In the rows, zero is written as 128.
Known rows, with every step that occurs
z > y > t > k > d: [103 153  99 131 106 142 150 151 110 143 100 100 148 136 132 118 128 124
 129 130  91 134 121 131 138 117 122 139 182 145 129 132 124]
d > k > t: [148 129 165 113 179 135 135 136 139  93 139 134  65 133 130 150 121 148
 120 133 149 156 118 126  94 123 138 140 121 127 146 108 129]
d > k > t > y > e: [136 112 181 119 175 141 133 146 131  84 129  74  93 139 122 183 155 159
 114 123 172 158 128 126 114 154 122 136 161 103 133  47 110]
n > j: [156 126 133 131 112 117 140 127 147 144 139 169 115 115 134 105 103 118
 123 131 141 119 125 155 117 115 135 125 109 132 133 132 142]
q > j > z: [108 117 104 128 108 132 143 111 126 151 113 161 160 108 139  84 110 129
  80 119 190 122 136 104 140 104 133 110  86 101 122 149 141]
m > y > e: [ 96 129 136 135 115 107 135 112 122 131 135  84 134 117 124 159 152 142
 126 152 140 111 113 113 161 126 129 152 114 137 110 146 106]
j > q: [129  94 141 131 120 110 111 137 120 129 139 146 110  89 135  84  87 142
  83 125 149 110 132 132 123  94 149 113 114 131 128 150 129]
l > y: [126 138 132 114 146 136 108 132 126 134 126 140  86 134 124 154 124 131
 119 137 115 107 119 129 124 110 150 137  95 152 134 146 131]
q > j > m > y > t > k > d: [ 43 114  53 142 114 120 107 138 107 120 103  97 252  81 132  78 140 100
 156 127  90 125 136 123 154 122 107 134 157 140 116 163 104]
z > y > t: [133 164 159 132 107 150 157 134 121 148 104 111 130 112 122  78 113 144
 103 149 133 117 124 143 144 135 149 124 149 147 115 135 120]
m > y > t > k > d: [ 73 134  74 128  84 124 125 125 112 133 120  93 177 143 130 147 152 115
 153 132  88 120 107 119 142 122 123 167 170 146 126 148 102]
k > t > y: [159 130 148 112 148 148 109 135 127 111 132 155 134 137 119 133 116 147
 123 115 167 140 154 128 103 140 134  98 136 121 120  74 120]
d > k > t > y: [161 109 178 121 170 150 118 139 132  90 137 124  98 152 122 159 126 148
 126 117 153 151 130 130  96 140 132 124 160 104 135  60 123]
t > k > d > y: [ 97 114  67 116 153 118 118 134 128 113 137 106 144 153 138 175 145  91
 140 124  95 140 111 109 112  95 103 168 155 130 135 136 132]
d > k: [142 101 173 136 144 121 149 121 139 121 141 130  69 125 130 125 133 130
 113 142 126 129  98 131 102 104 145 153 125 113 147 139 138]
t > k: [131 111 125 129 111 108 143 147 130 132 138 146  95 123 132 124 128 120
 123 126 109 127 114 121 114 105 132 141  88 105 158 158 121]
q > j: [123  97 124 132 118 126 141 125 128 137 130 177 130  96 131  78 114 105
 109 144 165 114 133 126 126 105 136 113  91 110 127 174 134]
f > z > j > m > y > e: [ 92 168 147 176 108  99 133 120 128 117 125  72 141  28 121 163 102 141
 154 135 121 142 146 112 168 145 107  97 114 160 108 138  93]
n > j > m > y > t: [105 148 121 143 115 118 115 123 138 131 119 103 217  74 124  62 114 136
 146 138 108 113 132 160 150 151 132 131 141 164 106 130 106]
t > k > d > y > m: [ 90 124  66 122 180 114  97 136 126 113 129 105 154 133 139 168 160  96
 163 133  67 149 128 115 122 112  98 162 138 125 145 125 141]
q > j > m: [111  93 119 142 152 116 119 131 128 128 119 163 179  51 129  38 107 112
 110 132 138 127 150 132 124 105 130  94  93 123 126 170 137]
t > y > d > k: [171  74 168 135 124 137 118 134 125 125 148 127 116 180 123 125 139 134
 142 103 114 123 119 150 104 161 128 117 151  76 141  70 155]
f > z: [133 145 147 143 109 136 166 114 141 148 134 173  94  84 119 115 123 106
 141 120 161 134 135 126 113 109 132 138  82 136 142 167 114]
n > j > z > f: [151 129 111 131 108 135 147 132 136 179 112 127 134 148 126  91 106 165
 120 109 165 115 132 144 158 105 118 140 119 135 127  60 157]
k > d > y: [105 117  83 113 161 130 114 106 132 121 134 125 153 137 136 156 141 101
 124 135 123 134 119 117 113  96 119 156 171 155 114 135 143]
z > j: [153 130 152 142  94 103 133 124 133 123 139 154  72  90 133 143  75 142
 100 146 120 127 124 123 117 118 145  79 123 128 124 138 136]
e > y: [162 126 147 155 104 103 150 105 133 146 136 166 125 125 122 106 106 127
  94 139 142  88 130 126 115 118 141  96 150 124 118 162 142]
j > m: [126 110 136 141 153 108 113 124 134 132 124 151 153  65 127  66 114 132
 107 124 111 129 139 133 111 107 140 108 109 141 133 149 134]
z > y: [155 145 160 141 130 134 140 130 121 152 124 134 108 125 126 102 100 144
 114 144 127 119 128 132 139 107 139 108 129 141 116 139 143]
n > j > m > y > d > k: [144 108 133 150 147 104  91 130 134 122 149 101 165 137 133  97 115 136
 183 111  74 119 120 166 134 160 108 122 125 130 123  98 157]
m > y: [122 128 134 137 109 114 118 101 123 138 142 131 136 130 123 131 126 134
 139 142 122 104 115 118 141 111 141 139 115 141 112 159 122]
y > l: [157 141 135 114 101 120 133 108 141 139 134 189  82 157 133 139 144 118
 119 136 128 128 126 122 137 120 144 125  83 119 135 184 133]
l > y > d > k > t: [147 139 140  87 195 156  87 158 124  95 131 116  50 190 128 183 133 154
 158 110 106 135 124 140 105 163 132 128  93 140 145  86 146]
f > z > y > t: [127 190 165 145  96 165 186 128 128 158 105 122 124  88 115  90 113 122
 138 133 156 132 139 143 147 138 135 135 125 156 125 151 102]
k > d: [116 109  97 126 127 123 128 109 127 141 128 171 136 119 133 128 130 112
 112 129 127 127 125 126 106  88 135 132 156 151 127 147 149]
t > y: [156 100 153 136 112 134 124 121 127 137 135 150 139 126 118 115 126 128
 112 120 144 118 135 132 113 123 140 111 147 104 124 101 129]

Rows
[137 127 114 102 133 139  96 138 119 145 130 147  95 169 126 146 129 133
 141 115  94 101 128 143 122 147 141 117  82 141 135 127 150]
l > y > d
[ 69 111 115 151 144 103 115 124 116 120 116  87 210  61 126  89 138 127
 128 148 140 118 140 118 172 128 112 115 104 134 101 162 110]
q > j > m > y > e
[141 126 137 111 155 133  94 130 119 100 152 109 105 190 127 162 129 156
 173 119 112 134 119 130 124 168 123 134 110 129 126  98 133]
m > y > d > k > t
[183 135 174 102 155 150 109 131 140  87 136 149  78 199 128 189 148 140
 140 116 147 162 136 125 121 157 130 118 133  99 134  90 125]
d > k > t > y > l
[157 188 128 123  98 140 140 107 127 160 103 146 115 182 139 133 119 154
 100 116 141 134 135 103 179 123 133 104 105 123 111 144 150]
j > z > y > l
[142 138 150 142  81 119 170 109 134 143 119 140 153 110 118  81 118 131
  88 144 150  87 128 138 118 146 151 110 173 131 118 158 116]
e > y > t
[135 119 118 129 111 139 142 121 123 177 108 122 121 146 119  96 124 172
 105 114 163 117 128 115 150  96 129 145 115 133 129  78 148]
j > z > f
[157 121 175 128 199 148  97 140 132  89 131 119 109 136 121 147 138 154
 151 125 129 160 146 136 104 157 129 114 141 101 145  52 134]
d > k > t > y > m
[ 78 116  87 114 164 121 133 116 130 110 126  76 157 126 135 178 168 106
 109 140 140 140 115 111 129 111 108 168 176 151 111 120 128]
k > d > y > e
[ 70 115  71 115 155 111 135 145 126 106 127  60 143 140 140 200 175 100
 129 131 112 147 109 103 133 110  92 180 156 127 134 121 117]
t > k > d > y > e
[147 155 157 155  85 122 160 118 139 132 138 161  61  64 126 149  77 119
 134 131 145 142 137 123 121 122 129  92 102 139 134 153 119]
f > z > j
[ 99 123 132 117 160 120 144 126 138 112 133  72 129 118 131 158 159 122
 106 150 152 132 113 112 139 127 121 164 125 128 120 127 112]
d > y > e
[168  87 139 125  99 136 108 128 120 146 142 161 150 162 121 105 131 130
 136 101 126 112 142 147 115 161 130  96 134  94 129  85 147]
t > y > d
[ 97 138 135 112 152 128 128 140 125 130 116  91  81 120 125 177 155 140
 108 146 132 113 116 124 143 125 140 148 102 148 132 133 116]
l > y > e
[109 130 125 121  91 123 157 152 132 131 120 118 118 112 128 106 141 120
 115 130 115 126 111 132 120 132 140 155 109 109 159 151  98]
y > t > k
[162 113 145 101 163 136 114 144 131  98 145 141  72 167 132 137 127 150
 143 112 129 150 126 140  94 158 129 120 103 116 149  95 146]
y > d > k > t
[ 96 136 116 107 124 132 147 151 137 110 128  75 141 134 130 129 152 109
 127 135 111 129 106 122 127 139 125 179 125 115 141 136  90]
d > y > t > k
[ 97 126  83 121 185 127  96 110 130 120 127 120 166 123 135 148 152 103
 145 142  96 143 134 123 121 113 115 147 153 150 123 125 150]
k > d > y > m
[ 89 123  84 117  97 131 147 139 123 133 114 124 146 120 134 121 148 107
 122 123 103 134 113 129 112 116 128 157 163 132 148 142 113]
y > t > k > d
[139 100 146 136 122 118 109 116 121 128 157 108 108 181 128 145 139 140
 164 127  94 111 101 134 131 149 127 145 122 115 127 127 146]
m > y > d > k
[130 154 127 167  93 109 101 119 120 130 139 126 153  73 122 124  78 135
 186 104  85 134 156 131 149 171 106  67  98 152 111 134 126]
f > z > j > m > y > d
[151 134 143 118 173 147  89 138 127 111 124 154 142 119 120 125 128 153
 143 120 139 148 167 134 113 156 130  90 117 116 131  65 126]
k > t > y > m
[105 141 132 106 135 143 143 123 140 118 125  94 157 122 127 112 147 116
 110 148 142 124 112 129 124 141 141 169 139 138 120 134 104]
d > y > t
[173 114 130 100 133 149  93 144 119 118 137 161 147 171 121 125 120 145
 141  90 148 137 160 142 106 178 126  82 123 109 125  57 136]
k > t > y > d
[174 120 150 118  94 133 119 113 135 135 134 181 118 174 125 147 147 117
 130 119 135 126 138 126 141 140 136 108 124  97 123 131 128]
t > y > l
[131 125 149 111 151 142 123 146 126 104 124 107 133 124 119 160 145 155
 107 121 182 147 149 123 125 153 122 112 145 116 121  62 105]
k > t > y > e
[124 139  80  99 142 128 112  99 140 115 133 151 138 184 141 188 162  91
 137 134 118 144 124 111 135 111 115 150 150 145 111 164 143]
k > d > y > l
[119 187 151 149  86 155 187 157 125 151 106 102 108 101 118 103 120 114
 154 122 127 139 130 136 148 137 119 147 110 133 147 152  90]
f > z > y > t > k
[179  96 158 152 115 107 142 115 130 129 147 137 101 176 124 116 121 132
 122 124 114  94 116 142 104 157 129 102 159  98 133 130 166]
e > y > d > k
[ 96 181 107 147  93 160 176 148 117 153  99 108 139 107 124 127 129 102
 159 114 115 148 133 132 140 121 107 149 162 153 138 145 107]
f > z > y > t > k > d
[116 135  61  98 132 118 113 127 136 110 136 134 122 198 145 206 168  82
 153 123  87 150 118 102 138 112  99 163 133 124 135 162 131]
t > k > d > y > l
[153 135 143 162 124 102 131 106 133 145 129 164 135 107 120  96 118 131
 116 149 113  99 146 133 121 135 137  86 133 121 131 152 151]
e > y > m
[142 148 129 120  94 115 110  95 130 136 141 158 114 175 129 161 145 122
 151 143 117 113 120 114 166 128 138 133  88 133 113 189 122]
m > y > l
[145 101 133 134 116 107 113 147 133 134 143 154 118  92 142  83  68 137
  93 124 153 110 135 159 125 103 136 108 118 133 123 130 139]
n > j > q
[ 73 156  58 130  92 153 153 144 101 154  74  97 204 133 142  89 116 125
 101 113 145 137 135 108 167 116 107 121 165 116 117 120 132]
q > j > z > y > t > k > d
